Known rows, with every way that one mark hangs from another:
X{H{T{B{V}}}}: 0.78  -0.19  -1.39  5.30  2.56  -3.68  1.30  1.09  -0.99  1.18  1.55  -1.29  -3.15  -0.01  6.14  1.81  0.33  0.16  5.51  6.85  -1.95  1.43  -0.49
T{B{F} H{X{U}} W}: 1.49  4.76  -0.38  1.56  -1.71  -3.49  1.32  -0.09  -2.18  2.05  -3.46  -0.13  3.15  -4.67  -1.06  6.67  -2.41  1.96  5.29  2.34  -5.41  -3.31  1.51
A{V}: 1.71  1.68  -2.94  5.00  4.58  -4.51  2.75  2.48  -4.73  3.41  -3.05  -3.44  -4.17  -2.13  -2.32  3.70  1.06  1.20  3.98  5.51  -6.25  1.15  2.86
A{H V{C}}: -0.70  0.25  -3.68  3.24  5.41  -6.84  2.25  0.65  -3.62  4.46  -3.32  -5.58  -2.30  -0.81  -2.21  2.58  2.41  -0.16  2.26  2.05  -6.51  0.37  2.16
A{H{T{W}} V{C}}: -1.95  -2.18  -3.61  3.36  3.28  -8.60  2.38  -3.05  -3.29  3.14  -1.98  -4.80  -1.16  0.57  0.75  1.54  2.49  -2.06  1.68  1.32  -3.42  2.53  0.95
C{V}: 2.10  0.74  -2.85  5.23  2.12  -3.76  1.22  2.36  -5.55  0.70  -2.28  -3.21  -3.95  -1.49  -3.90  5.03  2.08  0.91  6.51  5.60  -6.63  0.95  4.04
U{X{H}}: 1.61  4.80  -3.02  3.62  4.23  -0.93  3.66  6.48  -1.36  3.54  -0.99  -6.04  -5.46  -3.36  1.35  3.69  2.06  2.20  6.34  3.70  -6.66  -1.26  2.37
H{T{B{V} W}}: -0.11  -1.99  -0.68  6.20  0.12  -6.07  3.11  -2.94  -3.41  0.61  -1.61  -0.98  -0.72  0.49  4.50  1.82  0.99  -2.75  5.20  7.86  -2.36  2.37  -0.90
H{X{U}}: 3.34  6.33  -1.85  4.07  -1.02  -0.04  -1.14  2.27  -5.10  3.08  -3.66  -2.05  -3.56  -4.06  -1.67  6.15  -1.63  2.99  4.42  5.97  -6.59  -2.48  1.56
X{H{T} U}: 4.91  3.86  -1.71  2.58  1.02  -0.08  -1.59  4.40  -3.04  0.98  -0.81  -2.46  -5.99  -2.07  0.92  3.79  -0.93  3.89  6.34  4.59  -4.58  -0.79  -0.75
H{X}: -0.22  5.21  -2.17  5.39  0.81  -3.18  0.92  1.30  -4.81  3.63  -2.09  -3.60  -4.15  -4.04  -1.42  5.59  -0.82  1.64  4.31  6.30  -5.09  -0.68  4.69
T{B{V{C}} H}: -0.85  -2.97  -3.10  4.00  1.73  -7.58  2.25  -3.56  -2.03  2.25  -2.78  -4.69  0.88  -0.38  1.60  3.90  0.48  -3.56  3.65  6.19  -5.89  -0.48  0.38
T{B{F V} H{X} W}: -2.01  -0.51  -1.26  3.79  1.34  -7.57  3.76  -2.60  -1.71  3.04  -0.99  -0.32  4.02  -1.53  3.08  5.65  -1.21  0.12  3.68  3.85  -3.60  -2.04  2.78
U{X{H{T}}}: 0.30  2.90  -2.68  4.00  3.40  -2.32  2.78  5.06  -0.53  1.72  0.63  -4.16  -6.31  -1.93  2.72  2.38  1.18  1.35  5.50  4.02  -4.08  0.07  1.44
A{V{C}}: 1.72  -0.59  -5.03  4.51  4.09  -6.02  1.96  -0.78  -5.55  4.28  -3.24  -4.90  -3.76  -1.96  -0.95  3.76  1.13  -2.23  3.03  6.02  -6.94  0.06  4.56
T{H{X{U}}}: 1.55  4.79  -1.89  2.72  -1.10  -1.62  -0.62  0.94  -2.50  2.60  -3.10  -3.68  -1.90  -3.72  -3.27  6.97  -1.38  3.10  3.46  3.32  -6.47  -2.89  1.17
U{X{H{T{B{V} W}}}}: -0.05  -0.36  -2.06  5.36  2.34  -3.21  4.96  0.69  0.34  1.16  1.17  -2.82  -1.67  0.26  8.27  1.33  2.48  -2.05  4.90  4.79  -2.76  0.61  -1.76
X{U}: 5.23  4.79  -1.21  2.97  0.27  -0.66  0.59  4.20  -5.30  1.97  -5.30  -3.15  -4.17  -3.20  -2.97  4.85  -0.51  3.22  6.22  6.48  -7.63  -1.21  -0.57
V{C}: 2.20  1.67  -3.75  3.96  1.89  -5.32  1.53  0.03  -5.63  3.20  -3.88  -5.69  -4.16  -2.69  -1.47  4.35  0.44  -1.45  5.20  6.98  -6.62  0.09  3.88
H{T{B} X{U}}: 1.26  4.95  0.20  4.47  -2.52  -1.03  -0.87  -0.28  -3.53  0.74  -2.02  0.54  -2.61  -4.29  1.15  4.06  -2.85  0.16  4.56  6.56  -3.27  -0.70  -0.63
B{F V{C}}: 2.98  -2.75  -3.32  3.00  4.31  -7.95  2.83  0.34  -5.58  3.68  -2.58  -1.38  -1.17  0.60  2.61  3.87  -0.76  -0.35  4.72  8.09  -6.13  -2.00  3.97
H{T{B{F}} X{U}}: 2.20  4.93  0.98  2.95  -0.93  -2.65  -0.17  1.55  -3.62  0.43  -1.82  4.08  -1.19  -4.30  1.38  4.34  -4.34  1.97  5.39  5.97  -3.14  -2.12  1.38

Rows:
-2.64  -0.82  -1.86  4.00  3.73  -7.73  2.00  -2.21  -1.89  2.09  -1.81  -2.54  -1.17  -0.65  0.88  0.26  1.03  -2.59  2.22  2.68  -3.28  2.38  0.16 -> A{H{T{B}} V{C}}
-2.41  3.61  -0.53  5.92  -2.01  -4.51  1.40  -3.29  -3.84  1.70  -0.95  -1.42  -1.25  -3.52  2.49  3.62  -0.73  -1.99  4.69  5.95  -1.54  1.68  2.38 -> H{T{B W} X}
0.74  4.92  -1.34  3.17  -3.15  -1.82  0.36  -1.79  -2.11  2.02  -3.81  -3.14  1.60  -4.79  -1.51  6.76  -0.84  0.71  4.65  3.12  -5.78  -1.99  -0.10 -> T{B H{X{U}} W}
1.37  0.92  -0.83  5.20  -3.01  -2.50  0.11  -3.58  -3.38  1.07  -1.22  0.67  0.35  -0.81  5.95  3.74  -0.58  -1.73  3.27  7.23  -2.39  -0.55  -2.28 -> H{T{B{V} W} X{U}}
1.33  4.83  -0.09  4.31  -4.10  -1.38  -0.40  -2.20  -3.85  0.69  -2.22  -0.30  -0.89  -3.88  2.38  4.01  -1.50  -0.98  5.03  5.65  -3.07  -0.12  -0.77 -> H{T{B W} X{U}}
3.41  4.37  -0.73  2.81  -1.25  -0.06  -0.40  1.56  -2.25  0.20  -1.35  -2.25  -2.49  -3.19  3.09  3.24  0.00  1.04  7.04  4.36  -3.86  -0.09  -1.63 -> X{H{T{B W}} U}
1.34  1.60  -1.61  4.16  -2.15  -2.49  0.98  -3.30  -1.62  2.17  -2.46  -2.35  2.78  -1.56  2.28  6.12  0.42  -0.52  3.30  4.24  -5.42  -2.28  -2.23 -> T{B{V} H{X{U}} W}
0.89  5.09  -1.97  3.29  2.61  -1.40  0.07  2.80  -2.77  3.97  -2.98  -2.38  -2.09  -2.41  -1.91  4.55  0.85  4.32  2.12  1.16  -6.13  -1.96  -0.60 -> A{H{X{U}} V}
-1.29  2.44  -1.19  3.94  -0.07  -5.54  3.36  -1.14  -1.85  1.22  -3.84  -5.32  0.90  -3.63  -2.64  4.97  0.82  -0.62  5.93  3.60  -5.53  1.19  1.25 -> T{B H W}
-1.71  3.82  0.58  4.27  0.65  -5.78  1.47  0.28  -3.64  1.30  -0.28  3.11  -1.79  -4.16  2.19  3.79  -3.65  0.73  5.07  6.26  -1.65  -0.34  4.96 -> H{T{B{F}} X}
-4.46  0.38  0.26  5.81  1.09  -5.75  1.27  -1.69  -0.54  1.54  0.59  -0.25  -0.38  0.03  4.05  1.83  -0.10  0.62  2.56  4.36  -0.65  0.98  -1.12 -> A{H{T{B{V}} X}}
1.10  5.55  -0.73  3.31  -2.02  -1.31  -0.24  -0.09  -1.60  1.58  -3.39  -2.56  -0.17  -4.93  -2.05  6.33  -1.57  1.17  4.39  3.73  -6.24  -2.31  -0.26 -> T{B H{X{U}}}
-2.96  0.05  -2.03  5.74  -0.55  -5.80  2.71  -4.30  -1.37  2.81  -1.27  -3.45  2.42  -1.26  2.35  5.56  0.70  -1.69  3.06  4.41  -3.63  -0.70  1.01 -> T{B{V} H{X} W}
1.88  4.68  0.55  2.93  -2.05  -3.34  0.43  -0.63  -4.08  1.00  -2.23  2.95  0.65  -3.90  2.70  4.37  -3.15  0.95  5.75  4.96  -2.99  -1.74  1.46 -> H{T{B{F} W} X{U}}
0.22  2.74  -0.90  2.97  3.12  -3.96  4.50  3.66  -0.45  1.37  0.36  -0.35  -1.48  -2.87  4.93  2.24  -0.11  0.24  7.22  2.84  -3.18  -0.39  2.07 -> U{X{H{T{B{F} W}}}}
1.68  4.26  -1.17  3.92  -1.98  -1.11  -1.39  0.46  -4.29  1.66  -1.80  -0.54  -4.55  -3.02  -0.04  4.72  -2.57  2.23  3.90  6.01  -3.74  -1.34  0.82 -> H{T X{U}}
-4.84  3.97  0.30  4.77  -1.03  -5.27  1.60  -2.32  -1.52  1.64  -0.85  -2.34  0.18  -2.58  1.32  2.73  0.23  0.08  3.72  2.12  -0.78  1.86  0.35 -> A{H{T{B W} X}}
-2.35  3.76  -0.38  5.92  -0.97  -3.88  0.60  -1.53  -3.19  1.53  -0.69  -0.35  -3.03  -3.89  1.93  3.10  -1.68  -1.31  4.52  6.97  -1.71  1.28  2.24 -> H{T{B} X}
-4.09  0.71  -2.28  4.67  2.22  -7.37  0.86  -4.40  -1.60  3.05  0.05  -2.35  -0.70  -1.53  2.04  1.85  0.28  -3.22  0.44  2.00  -1.90  1.20  1.72 -> A{H{T{B} X} V{C}}
1.60  -0.19  -1.45  6.08  1.04  -4.67  3.80  -0.98  -4.05  2.02  -3.32  -2.67  0.14  -0.87  2.78  3.45  1.70  -1.69  5.59  7.72  -4.77  1.25  -0.30 -> T{B{V} W}
0.34  2.37  -2.30  3.76  1.57  -3.49  1.28  1.49  -2.92  1.85  0.36  -4.65  -4.63  -1.74  2.20  3.44  0.76  1.12  6.18  3.96  -2.79  1.61  2.99 -> X{H{T{W}}}
-2.57  2.80  -2.81  3.79  -0.44  -5.02  1.62  -2.17  -2.57  3.16  -2.27  -5.98  -0.40  -3.43  -2.36  6.69  0.12  0.72  3.72  2.63  -4.73  -0.48  3.70 -> T{H{X} W}
0.54  1.64  0.80  3.81  1.09  -6.87  3.59  0.59  -4.06  0.53  -2.07  1.05  -0.19  -2.78  1.28  2.73  -1.60  -0.17  7.21  5.79  -2.87  1.45  2.93 -> H{T{B{F} W}}
0.88  3.41  -0.45  2.94  4.53  -3.48  4.25  5.82  -0.14  1.12  0.89  0.29  -3.09  -3.17  4.22  1.74  -1.24  1.49  6.99  3.78  -3.64  -0.86  2.44 -> U{X{H{T{B{F}}}}}
-1.29  -0.64  -0.47  5.11  0.41  -7.34  2.87  -2.93  -3.48  1.86  0.46  3.00  1.28  -0.49  6.68  3.14  -1.95  -0.84  3.93  6.67  -1.11  -0.16  3.01 -> H{T{B{F V} W} X}
